Every row comes from one small tree of marks. Brackets hold a mark, then the marks that hang from it, in the order of their numbers. Every link used is in the known rows. Which tree was each row made from?
Known rows:
{Q154 Q646 {Q948 {Q787 Q492}}}: [-10 -11  -2  -3   9   5 -18   7 -16   2  22   9  10  -3   9   4 -12 -18
  -6 -11   1   1  -3 -13 -11  -3  -8 -16  22  34  22  -1   8 -22   4   7
  -2  -5]
{Q948 {Q787 Q297 Q492} Q967}: [-12 -10   4 -17  20  18 -14  35 -21  14  -6  11  14   2  15 -12 -26 -24
 -25 -10  -6   1   3 -22  -7 -16  -7  -8  19  20  -5 -11   8 -30  11  -1
  -8  19]
{Q967 {Q492 Q154} Q646}: [  6  -7  18   6  14  -1   2  -7 -13 -11   3   0 -12  -8 -22   3  -1  17
   7   6  -4  10  21  -9   4  -2  -1  -7  -3  16  -5 -19  -2   4   7   5
 -10   4]
{Q154 {Q646 {Q967 Q492}} Q948}: [ -7  -7   0  13  -6  -4 -13  -1  -9  -8  23   7   4  -4  -6   7   1  -5
  18  16  13   9  -3  -9  -9  -2  -7  -8   4   8  15   6   8   0   3   8
  -2 -12]
{Q297 {Q154 Q646 {Q948 Q758}} Q787}: [ -8  10   1   3 -10  -3  -2   5 -22  -5   0  -8   4 -11   0  14  -6  -9
 -13  -6  -8  17  14   2 -10   8  17 -17   6  37   9   8  -5 -15   8 -12
   3 -17]
{Q492 {Q758 {Q646 Q787 Q967} Q760}}: [ -1  -5 -14  -7 -28  22 -13  -4  -2 -10  11   7  -8   0   3  10   9 -13
   3  14  20 -11  -2  -7 -18   6 -19  13  -8 -20 -17 -12  28  15  -9  -6
   5  -9]
{Q760 {Q758 Q492}}: [  2 -20  -4  -4  16   6  -8  15 -23  -7   5  10   7 -17   4   4  -9 -12
 -15   9   1  10   4 -10 -11  -1 -14  -1  -2   6 -17   4   1  13  12   6
   4   5]
{Q646 Q787 {Q967 {Q492 Q758}}}: [  6  -4   1   1 -15  18  -7   6 -10 -10  10  -3  -8   1 -11   9  22  -2
  20  16  16  -3   7  -7  -1   6  -3   7   2 -13 -14  -4  27  11  -8   5
   5  -2]
{Q154 Q948}: [ -6  -6  11   1  -7   8 -12  -1 -20  -5  16   9  17   0   9  11  -8 -10
  -6   3   3  -2   0  -3  -8 -16  -8   7   3  24   3   7   2   4   4  -1
   3 -11]
{Q297 {Q154 {Q948 {Q758 Q646} {Q967 Q492}}} Q787}: [-19  16   1  -3   8   6  -1  10 -24  -1   6   4  -5 -28   5   0  -6  -9
 -23   6 -15  11   8  -8  -9   6  16 -21  -5   9   7 -14 -13 -29  -3 -17
  -3  -9]
{Q297 {Q154 Q646}}: [ 10  -2   8  -8   1  -2 -11   9 -20  -3  -8  -4  -5  -4  -9   3  -9  -2
   2  -3 -11  12  20  -6   1   2  -5  -5 -10  30  12  13   5   1  22   7
  -3  -3]
{Q967 Q492 {Q760 Q758}}: [ -1 -19   0  10  24 -11  -9  15 -30 -10  11   3  -2 -15  -5  -7   0   6
   7   2  -7   7   7 -11  -6   0  -6   6   1   4 -22  -5  -8  20  -3  10
 -17   6]
{Q760 {Q758 Q646}}: [  3 -10 -11  -5   6   7 -15   7 -25 -10   6  12  -3 -19   2   6 -13  -8
 -10   7  -1   4   6 -17 -22  -4 -21  11  -6  11  -9  -6   1  10   6   4
  -8  -5]
{Q154 Q646 {Q948 Q787}}: [ -8   4  -1   4  -2   5 -21  -5 -16   2  18   4  11   0   5  10 -12 -16
  -8  -6   7   4  -1  -7 -14   2 -12  -9  12  29  21   3   9 -12   3   7
  -1 -12]
{Q760 Q758}: [  6 -14   2  -2   5   3 -10  12 -28  -7   1   7  10 -10  -1   5  -4  -7
  -7   5  -2   8   8 -14 -13 -10 -14  16   3  19 -13   2   5  12   4   2
  -4  -1]
{Q948 {Q967 Q760}}: [ -7  -3  13  -3  16   1 -10  10 -22   3  -1  10  10  -3  11  -7 -13  -9
  -7   3  -6  -1   4 -10  -7 -14  -7  11  -7   9  -7   5   6   7   4   4
 -13   2]
{Q154 {Q646 Q787 Q967} {Q948 Q758}}: [ -9  -2 -12  12 -29   9 -10  -8  -9 -14  21   5   9   3  -1  14   8 -22
  10  10  30   6  -8  -1 -14  -1   6   1  12  12  12   4  22  -7  -1  -1
  14 -26]
{Q948 {Q154 Q646} {Q967 {Q492 Q758}}}: [ 10  14   3  -4  13  -8  -9  13 -17   3   1  -5  -7 -20 -18   1   9   9
  -7   6   3  18  16 -16  -3  14 -10 -11 -11  10  17  -4  15  -2   0   9
 -11  21]
{Q760 {Q758 {Q492 Q967} Q646}}: [  0  -6 -10  -6  10   6 -11  -3 -14  -6   5  12  -1 -28  11   9  -3 -23
 -11   8   4   1   0 -17 -18   2 -10   0 -13  -8  -9   0  -1   5   6   3
   1   0]
{Q492 Q154 {Q967 Q646}}: [  8   4  20   4  -5  -3  -2 -23  -8  -4  -9  -2   2  -4 -11  14   8   0
  10  -3   2   1  15 -10  -1  -8   6   6  -2  16  -3  -8   7  -1   4  -2
  -3  -2]
{Q297 Q154 Q787}: [  2   6  17 -12  -3  10   1  20 -25   1 -18  -8  -2  -2   4   5 -12  -7
 -12  -6 -21   4  30  -3   2   0   8  -1  -4  22  -9   8   1  -5  13 -10
  -3 -11]
{Q154 {Q646 Q967} Q948}: [ -5  -5  -1   8 -20  -1 -18  -4 -10  -5  16   9  14   0   1  15  -7 -14
   9  10  16   5  -4  -7 -14  -8  -9   2   4  18  16  12  16   1   6   6
  -1 -20]
{Q758 Q492 {Q646 Q787} Q760}: [-12 -15 -10 -12  -2  31   0  -3  -4  -9  18  17 -11  -6  18  -8 -15 -20
 -15  13   9 -11   1  -5 -11   7 -18  -4 -16 -14 -15 -10   0  13   6  -3
  14  -6]
{Q967 {Q492 Q154 Q758} {Q646 {Q787 Q297}} Q760}: [ -6  -7  -6  16   0  -1  -4  -2 -12 -15  -6 -11 -16  10 -23  10   6  18
  15  -9   4   1  10   1  10  21  18  -4   8  -2 -38 -23   3  17   0  14
 -11  12]
{Q948 Q154 {Q787 Q297} {Q967 Q492 Q646}}: [-22  12   5 -12  19   3  -8  29 -15   5  -5  -3  -9  -5  -8  -9 -15  -4
 -30  -3  -2  18  26 -20   4   0  -5 -24   6  14  11 -30   4 -36   1  -7
 -26  26]
{Q492 Q758}: [ 16  -3  10  -8  -2  11  -9   7 -18  -4   5  -1   4  -5  -2  13   4   0
  -3  -1   0   1  16  -5  -9  -9 -16   8  -2  15 -11   5  12  17   3   2
   1   6]
{Q758 {Q646 Q787 {Q967 Q492}}}: [ -5  -5  -6  -5  -9  24  -8   4  -9 -14  15  12 -17  -3  -1  -1  -1 -13
  13  19  14  -4   8 -12  -3   4  -7   2  -8 -17  -3 -10  17  -1   0   2
  -1 -14]
{Q758 Q492}: [  1 -15  10 -11  11  15  -1  13 -13  -4   9  11   3 -10  11   1 -14 -12
 -12   8   0   2  14  -3  -2  -9 -12  -6  -9   8  -7   8   0  10  15   3
   7   1]
{Q492 {Q154 {Q948 Q787}}}: [ -4   0   8   5  -6   3 -17 -12 -19  11   2  12  20   1   1  15  -5 -12
 -12  -8   5  -7  -4   1  -7  -6   2   4  11  23   4  -7  12  -9   0  -2
   9 -12]

Write each row's tree:
[ -6  -9  12   4  -1   3  -2   3 -22   6  -3  11  17  -6   9  14  -9  -9
  -6 -11  -9  -7   1  -3  -4  -6  15  -1  16  29 -11  -4   0  -9   6  -5
   7 -20]
{Q297 {Q787 {Q492 {Q154 Q948}}}}
[ -9  -9  16  -6   5   7   6 -12   4  -9  13   0  -3 -10  11  -1   3 -14
  -5   7   2   1  12 -13  -8  -6 -14 -12  -9  -4  -8  -5  -3   4   1 -10
  -2  10]
{Q758 {Q492 {Q967 Q646}} Q760}
[  6   0   1  -7 -11   9 -10   5 -19  -7  -7  -6 -10   7  -8   2  -3  -8
   5  -2  -4   5  13  -1   7  11   4   3  -5  25   7  12  14   0  17  11
   5 -10]
{Q297 {Q154 {Q646 Q787}}}
[-16 -14  -1  16   5  -1   0   1 -14 -14  -5  -2 -15  11 -15  -1  -8  12
  13  -6   1   1  11  -2  13  12  19  -5   6   4 -32 -22  -5   8   7  12
 -12   3]
{Q967 {Q492 Q154} {Q646 {Q787 Q297}} Q760}
[  0  -7   4   9   8 -12 -13  -1 -23  -5  -2   1  12 -10   5   7   8 -12
   7  -6  -1   0   0 -13 -12  -9   2  20   0   6 -19   9   3  15  -5   4
 -12  -1]
{Q492 {Q967 {Q760 Q758}}}
[-12 -16  -8 -11  -9  27  -4   5   0  -8   4  10  -3   3  20  -9  -8 -27
  -1  -8   3 -19  -6 -20  -9  -9   0   4   2  -4 -22 -10   0  -8   6  -8
   6   5]
{Q758 {Q646 {Q787 Q297 {Q492 Q967}}} Q760}
[ -9  -6  -6 -15  12   0 -10  37 -17   9  -5   3   1  -2  -1   0 -24 -15
 -21 -22   0   7  19 -17   2   1  -4 -21  16  36  13 -12   9 -27  18   1
 -12  14]
{Q948 {Q154 Q646} {Q787 Q297 Q492}}
[ -1   2  18  12   3 -16  -3 -22 -10  -5  -8  -3  -1  -3  -8  12   7   0
  17 -11  -1  -3  14  -5   1  -5  13   7  -6  12 -11  -7   3   8  -1   3
 -15  -3]
{Q492 Q154 {Q967 Q646 Q760}}
[-10  -7  -1  -9 -13  14  -6  17 -16 -15 -14 -10 -13  18  -9   4 -11  -6
  -4  -7  -7   7  23  -3  11   1  10  -4   4  25 -13  -6   2 -10  19   2
  -8   3]
{Q967 {Q646 {Q787 {Q297 Q154}}}}
[ -9 -25   2   4  -1   0 -11  11 -19   3  -3  14  22   1   2  10 -15  -7
  -6 -12  -2  -8  -9  -4  -2 -19  12   0  20  35 -16  -4  -3  -7  19   2
   8   0]
{Q787 Q297 {Q492 {Q154 Q948}}}
[-13  -5 -14   7  -2   9  -4 -11  -3  -1 -11  11  -4   0  11   8 -13 -22
  -1  -8  11 -17 -11   1   3  15  26   1 -13 -18 -32  -5   0   9  15  10
   7  -6]
{Q758 {Q492 Q154 {Q967 Q760}} {Q646 {Q787 Q297}}}
[-31 -11   3  -4  13   7  -6   5  -9  -2  29  10  10 -12  11 -10   2 -19
 -29  -4   3   6  -3 -18 -21 -16 -11 -20  24  22  11 -35   1 -40 -19 -22
  -8  12]
{Q154 {Q948 {Q758 Q760} {Q787 Q492} {Q967 Q646}}}
[ 13   9  13  12 -20  -6 -15 -29 -12   4  -2  -1  23  -7  -6  31  24  -3
   9  -6   9  -9 -11   2  -8  -5  14  14   2  13  -7   6  16   9  -4  -1
  15  -4]
{Q492 {Q154 Q948} Q758 Q967}
[ -9   0 -14 -17   1  20   6   9 -11  -9  10  14 -16 -21   6   2  -2 -23
 -28   6  14   1  18  -2  -1  10   0 -13 -14  -1   4 -19   8  -8   7 -10
  13  -4]
{Q948 Q154 {Q758 Q492 {Q646 Q787}}}
[ -7 -15   5  19 -12  -6   2 -12  -5  -4  19  11  16 -14 -11   4  19   1
   5  15  19   1  -9  -1 -12 -13   6  -2   7  -2 -11 -22   6   1 -12 -21
  15  -9]
{Q646 {Q967 {Q492 {Q154 {Q948 {Q758 Q760}}}}}}
[ 10 -12  14   1  -2  -5   0 -17  -1  -6  -3  -5   0 -12  -9  13  26   5
  11 -10  -2  -6   8 -16 -10  -4  -1  -1   5  10 -16 -20  11   3  -8  -8
  -4  17]
{Q787 {Q492 Q154 {Q758 Q760} {Q967 Q646}}}
[-11   5   0  -6  19  -4 -19  32 -23  13 -13  -9  -1  -3  -6  -3  -3   2
 -13 -14 -16   5  10  -5   4  11  10 -15   3   0 -18 -12   2 -12   0   4
 -20  29]
{Q948 {Q787 {Q297 Q154}} {Q967 {Q492 Q758} Q760}}
[ 15   5  14  11  -3 -14  -9 -19 -14   4 -12  -5  10  -6  -6  22  21   1
  16 -13   3 -12   4   0  -3   0  13  17  -6   3 -22   3  14  22  -4   4
   1   2]
{Q492 Q154 Q758 {Q967 Q760}}
[-10 -18  -8   5 -18   9 -17   5 -10 -10  18  12   8   6   4   8   2 -22
  18   5  17  -4 -13 -10  -6  -2   4   1  16  18  13   6  25 -10   4  11
   7 -20]
{Q154 {Q646 {Q787 Q492} Q967} Q948}
[-20  10  -3   9   9  -7 -25  -2 -19  12  14   9  15   1  13   1 -16 -18
 -12  -5   4   4 -12  -8 -14   4  -5  -6   9  18  19   2   7 -13  -4  10
 -13  -5]
{Q154 Q646 {Q948 Q787 {Q967 Q760}}}
[-15  -1 -10   1  15   5  -6  10 -10  -4  24  11 -14 -19   2  -3  -3 -16
  -1   3  11   1  15 -12 -13   1  -4 -16   1 -15  -3 -27   7 -12 -14  -9
 -16  -4]
{Q948 {Q758 {Q646 {Q967 Q492 Q760}}} Q787}
[ -6   4   5   6  -2   1 -19  -3 -17   2  11   9  17  -3   5   1 -14 -12
  -9   7   5   9 -10 -11 -16  -8 -10  -1   1  23  21  13   5  -6   7  10
  -2  -7]
{Q154 Q646 {Q948 Q967}}
[-19  -3  -1   2  -5  10 -16  17 -22   1  -5   2  10   8   1  -6  -4  -7
  -9   3  -5   2 -10  -1   9  -1  22  -3   5  12  -6   0  -1 -20   8   2
   5   4]
{Q646 {Q787 {Q297 {Q154 {Q948 {Q967 Q492}}}}}}
[  4 -19  -9  -9 -20   4 -12  12  -5  -6  -3  -6  -8   2 -10   5  19  -6
  17  -1   4  -2   2  -7  -3  13   0  -1   4   6  -5  -2  30   1   1   1
   6   3]
{Q297 {Q154 {Q646 {Q787 {Q492 {Q758 Q760}}} Q967}}}
[  2  -4   6  13  12 -16  -2 -19  -5   4  -6   4   2 -12  -1   9  -2  -9
  13  -6   5  -2  -1  -1   0  12  15  -7 -13   0  -6  11   2  16  13  15
   1  -5]
{Q758 {Q492 {Q154 Q646} {Q967 Q760}}}
[ -7  -3  16 -11  14  10  -7   3  -8  -4   9  -1  -4  -6   7   4   4 -21
   0 -15  -5   0  21 -24  -5 -11  -3 -11  16  21  11 -15  10 -31  -5  -4
 -14   9]
{Q948 {Q787 {Q492 {Q967 Q646}}}}
[ -1 -10  -1   1  20  -2  -1   1 -12  11   1  11   8 -18  -3 -14  -3 -14
 -20  -5   3   9  -3 -19 -17  -2  -2 -14  14  18   5 -26  12 -24  -3 -10
   7  11]
{Q948 {Q758 Q760} {Q787 {Q492 {Q154 Q646}}} Q967}
[-17  -2  -2   4  10   9  -4  -5 -11  -6  32  18   3 -27  10 -14  -3  -7
 -20  17   6   5 -10 -16 -24 -11 -12 -11  -5  -3   3 -22 -12 -11 -14 -18
   1   4]
{Q154 {Q948 {Q758 Q646 Q760} {Q967 Q492}}}
[ -2  -1  -5   7  -8   3  -8 -19 -17  -4  11  18   7 -19  -2  15  -6  -9
 -13   2   9  -2  -3  -1 -15  -9   3   1  -2  22   1 -14  -1  -4   3  -8
  11 -17]
{Q492 {Q154 {Q948 {Q758 Q646}}}}
[-20 -12 -17   4  -6  14 -11  17  -9 -13   6  12 -16   7   3  -3 -14 -12
  13   7  11  -7   2  -8  -1   6   5  -1  -5 -20 -23 -12   3   6   5   7
 -14  -8]
{Q758 {Q646 {Q787 Q297} {Q967 Q492 Q760}}}
